Each row was made from one path, in order. Every step used is in the known rows, and no mark comes twice. Write each row's path.
Known rows:
lisik > medev > mever > nibonu > nilub: [ 0.33 -0.11 -0.16  0.41 -0.11 -0.01  0.12  0.04 -0.25  0.08  0.07 -0.02
 -0.03 -0.05 -0.29 -0.09 -0.14  0.04  0.17  0.04  0.32  0.05  0.05  0.17
 -0.16]
vuduza > lisik: [-0.12  0.09 -0.54 -0.15  0.08  0.15  0.13  0.04  0.02 -0.06  0.09 -0.11
 -0.24 -0.20  0.19 -0.15  0.04  0.02 -0.08  0.11 -0.14  0.11  0.03 -0.20
  0.08]
noko > bape > mever > medev > lisik: [-0.07  0.05  0.44  0.02 -0.17 -0.08  0.01 -0.06  0.17  0.06 -0.21  0.08
  0.17  0.15  0.04  0.13  0.25 -0.05  0.09  0.13 -0.23 -0.22 -0.08 -0.05
 -0.22]
noko > bape > mever > nibonu: [ 0.16  0.00  0.42  0.03 -0.16 -0.11 -0.07 -0.01  0.00  0.19 -0.17 -0.01
  0.22  0.07  0.17  0.15  0.08 -0.22 -0.03  0.02 -0.10  0.17  0.03  0.12
 -0.10]
vuduza > lisik > medev > mever > nibonu: [ 0.10 -0.17 -0.60  0.38  0.10  0.00  0.28 -0.07 -0.11 -0.01 -0.13 -0.12
 -0.12 -0.08 -0.22 -0.19  0.03  0.03  0.22 -0.04  0.02  0.02  0.02 -0.05
 -0.06]
nibonu > mever > bape: [-0.08 -0.01  0.31 -0.18  0.04  0.00 -0.13  0.04  0.15 -0.10  0.04 -0.01
  0.08  0.08  0.17  0.06 -0.02 -0.02 -0.18 -0.12  0.06  0.11  0.03 -0.07
  0.15]
nilub > nibonu > mever > medev > lisik: [-0.17  0.14  0.26  0.20 -0.25  0.20 -0.05  0.02  0.05 -0.11  0.18  0.07
 -0.04  0.01  0.08  0.00  0.07  0.18  0.18  0.14  0.17 -0.34  0.03 -0.07
 -0.09]
tini > mever: [ 0.02  0.13  0.16 -0.15  0.00 -0.02 -0.14  0.01  0.03  0.12 -0.02 -0.09
  0.00  0.00  0.21  0.09  0.08 -0.05 -0.09  0.00 -0.10  0.04  0.01 -0.09
  0.14]
nibonu > nilub: [ 0.09  0.16 -0.10 -0.11 -0.12  0.15 -0.03  0.16 -0.12  0.04  0.30 -0.03
 -0.16 -0.18  0.12 -0.02 -0.12  0.03 -0.13  0.19  0.15  0.16  0.06  0.03
 -0.02]
mever > medev: [-0.13  0.06 -0.02 -0.13 -0.14  0.03  0.02  0.09 -0.08  0.03 -0.07 -0.03
  0.09  0.00  0.07 -0.02  0.06  0.00 -0.04  0.03 -0.14 -0.03  0.01 -0.13
 -0.06]
bape > noko: [-0.06  0.12  0.13 -0.26 -0.04  0.04 -0.07  0.05 -0.08  0.09 -0.02 -0.01
  0.02 -0.09  0.16 -0.04 -0.12 -0.02 -0.15  0.05 -0.16  0.09  0.01 -0.09
  0.17]
medev > mever: [-0.10  0.02 -0.25  0.00  0.16 -0.16  0.01  0.05 -0.01  0.03 -0.12 -0.07
 -0.13 -0.04 -0.23 -0.03 -0.04  0.02 -0.07 -0.02 -0.04  0.13  0.01  0.05
  0.09]
kipu > lisik: [-0.15 -0.01 -0.53 -0.12  0.12  0.13  0.01 -0.03 -0.06 -0.09  0.08 -0.03
 -0.18 -0.03  0.11 -0.01  0.17 -0.02  0.01  0.07  0.04  0.07 -0.01 -0.20
  0.06]
lisik > medev > mever > bape: [ 0.10 -0.13 -0.04  0.04  0.18 -0.19  0.05 -0.04  0.01 -0.04 -0.14 -0.03
  0.03  0.02 -0.34 -0.06 -0.04  0.00 -0.01 -0.15  0.07  0.08 -0.04  0.04
  0.02]
tini > mever > bape > noko: [ 0.16  0.04  0.70 -0.43  0.03 -0.14 -0.24 -0.09  0.11  0.15 -0.16  0.05
  0.27  0.11  0.23  0.09 -0.05 -0.05 -0.14 -0.12 -0.18  0.06 -0.07  0.03
  0.25]
nibonu > mever > bape > noko: [-0.03 -0.02  0.61 -0.30  0.02  0.01 -0.15 -0.01  0.11 -0.05 -0.05  0.07
  0.20  0.11  0.23  0.04 -0.13  0.00 -0.20 -0.14 -0.06  0.04 -0.02 -0.04
  0.23]
nilub > nibonu: [ 0.03  0.22 -0.06 -0.09 -0.09  0.14 -0.10  0.11 -0.12  0.02  0.26 -0.04
 -0.18 -0.26  0.11 -0.05 -0.11  0.03 -0.06  0.16  0.15  0.11  0.09  0.07
  0.05]
lisik > medev > mever > bape > noko: [ 0.16 -0.13  0.25 -0.08  0.18 -0.20  0.01 -0.10 -0.02  0.01 -0.23  0.04
  0.15  0.05 -0.28 -0.08 -0.17  0.03 -0.02 -0.17 -0.05  0.01 -0.08  0.07
  0.10]
nilub > nibonu > mever: [-0.05  0.19  0.19  0.05 -0.08  0.21 -0.10  0.10 -0.04 -0.08  0.29 -0.05
 -0.15 -0.14  0.21  0.01 -0.12  0.08 -0.06  0.08  0.21 -0.03  0.09  0.05
  0.07]
nibonu > mever > kipu > lisik > medev: [-0.20 -0.15 -0.48  0.27  0.21  0.33  0.14 -0.05  0.02 -0.27  0.23  0.08
 -0.19  0.16  0.10  0.01  0.24  0.04  0.28 -0.05  0.14 -0.44 -0.07 -0.27
 -0.10]
mever > bape > noko: [ 0.04  0.02  0.35 -0.44  0.01 -0.07 -0.14 -0.01  0.03  0.06 -0.05  0.06
  0.17 -0.01  0.12 -0.01 -0.13 -0.05 -0.19 -0.07 -0.12  0.19 -0.03  0.01
  0.21]
nibonu > mever: [-0.17  0.08  0.07 -0.02  0.00  0.12 -0.05  0.09  0.03 -0.08  0.08 -0.07
 -0.06  0.00  0.21  0.05  0.01  0.00 -0.14 -0.02  0.02  0.02  0.07 -0.17
  0.10]
tini > noko > bape > mever: [ 0.04  0.13  0.54 -0.20 -0.02 -0.18 -0.05 -0.08  0.15  0.12 -0.13 -0.01
  0.29  0.07  0.07  0.25  0.11 -0.11 -0.19  0.06 -0.25  0.02 -0.05  0.16
 -0.10]
noko > bape: [-0.08  0.07  0.02 -0.15 -0.06  0.00  0.04  0.00  0.00  0.07  0.00 -0.03
  0.05 -0.08  0.13  0.10 -0.02 -0.10 -0.15  0.08 -0.12  0.19 -0.04 -0.03
 -0.01]
kipu > mever > bape: [-0.03 -0.17  0.01 -0.10 -0.04 -0.13 -0.16 -0.06  0.14 -0.02  0.01  0.05
  0.03  0.07 -0.03  0.08 -0.10 -0.04 -0.17 -0.21  0.04  0.20  0.07  0.08
  0.11]

Which path is each row?
[ 0.26 -0.22 -0.52  0.45  0.03  0.08  0.16 -0.09 -0.26 -0.02  0.08  0.02
 -0.12  0.03 -0.26 -0.06  0.04  0.08  0.32  0.05  0.38 -0.05  0.00  0.11
 -0.19] -> kipu > lisik > medev > mever > nibonu > nilub
[-0.05  0.13  0.34  0.09 -0.18  0.19 -0.06  0.07 -0.06 -0.08  0.15  0.00
  0.03 -0.01  0.18  0.01 -0.06  0.12  0.04  0.05  0.10 -0.21  0.06  0.03
 -0.06] -> nilub > nibonu > mever > medev
[ 0.04 -0.07  0.28 -0.28  0.19 -0.27 -0.10 -0.06  0.07  0.06 -0.25  0.08
  0.14  0.06 -0.20 -0.03 -0.16  0.01 -0.13 -0.15 -0.13  0.15 -0.07  0.16
  0.21] -> medev > mever > bape > noko
[ 0.01  0.09  0.31 -0.10 -0.07 -0.05 -0.09  0.10  0.00  0.06 -0.18 -0.04
  0.10  0.09  0.13  0.02  0.15 -0.06 -0.03  0.03 -0.20 -0.11  0.04 -0.04
 -0.10] -> bape > mever > medev
[ 0.01 -0.06 -0.65  0.22  0.25  0.03  0.28 -0.05 -0.04 -0.10 -0.06 -0.13
 -0.25 -0.14 -0.22 -0.22  0.01  0.09  0.10  0.00 -0.06 -0.06 -0.02 -0.13
 -0.03] -> vuduza > lisik > medev > mever
[-0.12  0.16  0.01  0.09  0.02  0.25 -0.08  0.12  0.06 -0.13  0.39  0.10
 -0.20 -0.05  0.16  0.01 -0.05  0.06  0.11  0.07  0.17 -0.25  0.03  0.09
  0.01] -> nilub > nibonu > mever > kipu
[ 0.01 -0.09 -0.20  0.16  0.00 -0.19 -0.01  0.03 -0.09  0.11 -0.19 -0.06
  0.00  0.02 -0.21 -0.02 -0.03 -0.05  0.05 -0.06  0.04  0.20  0.04  0.12
  0.06] -> medev > mever > nibonu
[ 0.36  0.04  0.47  0.08 -0.26  0.00 -0.06  0.05 -0.06  0.21  0.05  0.04
  0.16  0.00  0.19  0.13 -0.03 -0.14 -0.02  0.15  0.08  0.15  0.04  0.28
 -0.19] -> noko > bape > mever > nibonu > nilub
[ 0.10 -0.16 -0.39  0.05  0.29 -0.08  0.21 -0.09  0.08 -0.12 -0.11 -0.06
 -0.10 -0.07 -0.26 -0.18 -0.01  0.07  0.05 -0.10 -0.02  0.04 -0.06 -0.04
  0.01] -> vuduza > lisik > medev > mever > bape
[-0.23  0.06 -0.12 -0.01 -0.18  0.04  0.02  0.04  0.04 -0.01 -0.04  0.04
 -0.01  0.03 -0.03 -0.02  0.19  0.06  0.12  0.12 -0.08 -0.14 -0.02 -0.24
 -0.08] -> mever > medev > lisik
[-0.10  0.09  0.17 -0.22 -0.08 -0.09  0.05 -0.09  0.07  0.08 -0.03 -0.01
  0.27 -0.02  0.03  0.21  0.03 -0.05 -0.18  0.08 -0.19  0.11 -0.08  0.06
 -0.05] -> tini > noko > bape
[-0.03  0.07  0.18 -0.09  0.09 -0.03 -0.03  0.04  0.18  0.05  0.01  0.11
  0.01  0.09  0.12  0.15  0.13 -0.17  0.02  0.04 -0.23 -0.13 -0.09  0.11
 -0.14] -> noko > bape > mever > kipu
[-0.07 -0.07 -0.47  0.26  0.23 -0.04  0.15  0.04 -0.01 -0.08  0.01  0.05
 -0.17  0.03 -0.36 -0.08  0.03  0.01  0.21 -0.06 -0.01 -0.23 -0.08 -0.02
 -0.10] -> lisik > medev > mever > kipu
[ 0.12 -0.13 -0.24  0.37 -0.01 -0.11  0.10  0.00 -0.19  0.07 -0.16 -0.08
  0.02  0.00 -0.30 -0.08 -0.01 -0.03  0.16 -0.08  0.13  0.06  0.04  0.03
 -0.06] -> lisik > medev > mever > nibonu
[-0.08 -0.11 -0.82  0.25  0.33  0.08  0.31 -0.01  0.07 -0.17  0.04  0.01
 -0.31 -0.05 -0.27 -0.19  0.06  0.08  0.26 -0.01 -0.11 -0.29 -0.10 -0.08
 -0.11] -> vuduza > lisik > medev > mever > kipu
[ 0.06  0.10  0.43 -0.11 -0.04  0.08 -0.19  0.05  0.08 -0.10  0.25  0.03
  0.00 -0.06  0.18  0.04 -0.14  0.05 -0.10 -0.03  0.25  0.07  0.06  0.13
  0.12] -> nilub > nibonu > mever > bape
[-0.15 -0.12 -0.10  0.09 -0.19 -0.02 -0.03 -0.06  0.01  0.01 -0.08  0.02
  0.07  0.13 -0.02  0.05 -0.03  0.02 -0.03 -0.13 -0.10 -0.08  0.08 -0.02
 -0.07] -> kipu > mever > medev
[-0.26 -0.13 -0.17  0.19 -0.24 -0.01 -0.02 -0.10  0.12 -0.04 -0.05  0.09
 -0.01  0.14 -0.12  0.06  0.08  0.09  0.12 -0.03 -0.04 -0.20  0.04 -0.12
 -0.10] -> kipu > mever > medev > lisik
[ 0.19  0.05 -0.06  0.06 -0.29  0.12 -0.03  0.14 -0.20  0.12  0.23  0.00
 -0.01 -0.13  0.12 -0.02 -0.09 -0.03  0.00  0.16  0.24  0.23  0.10  0.10
 -0.05] -> mever > nibonu > nilub
[ 0.11 -0.26 -0.10 -0.03  0.32 -0.12  0.06 -0.23 -0.03 -0.09 -0.21  0.09
  0.07  0.14 -0.27 -0.07  0.00  0.06  0.12 -0.16  0.04 -0.09 -0.13 -0.01
  0.07] -> kipu > lisik > medev > mever > bape > noko
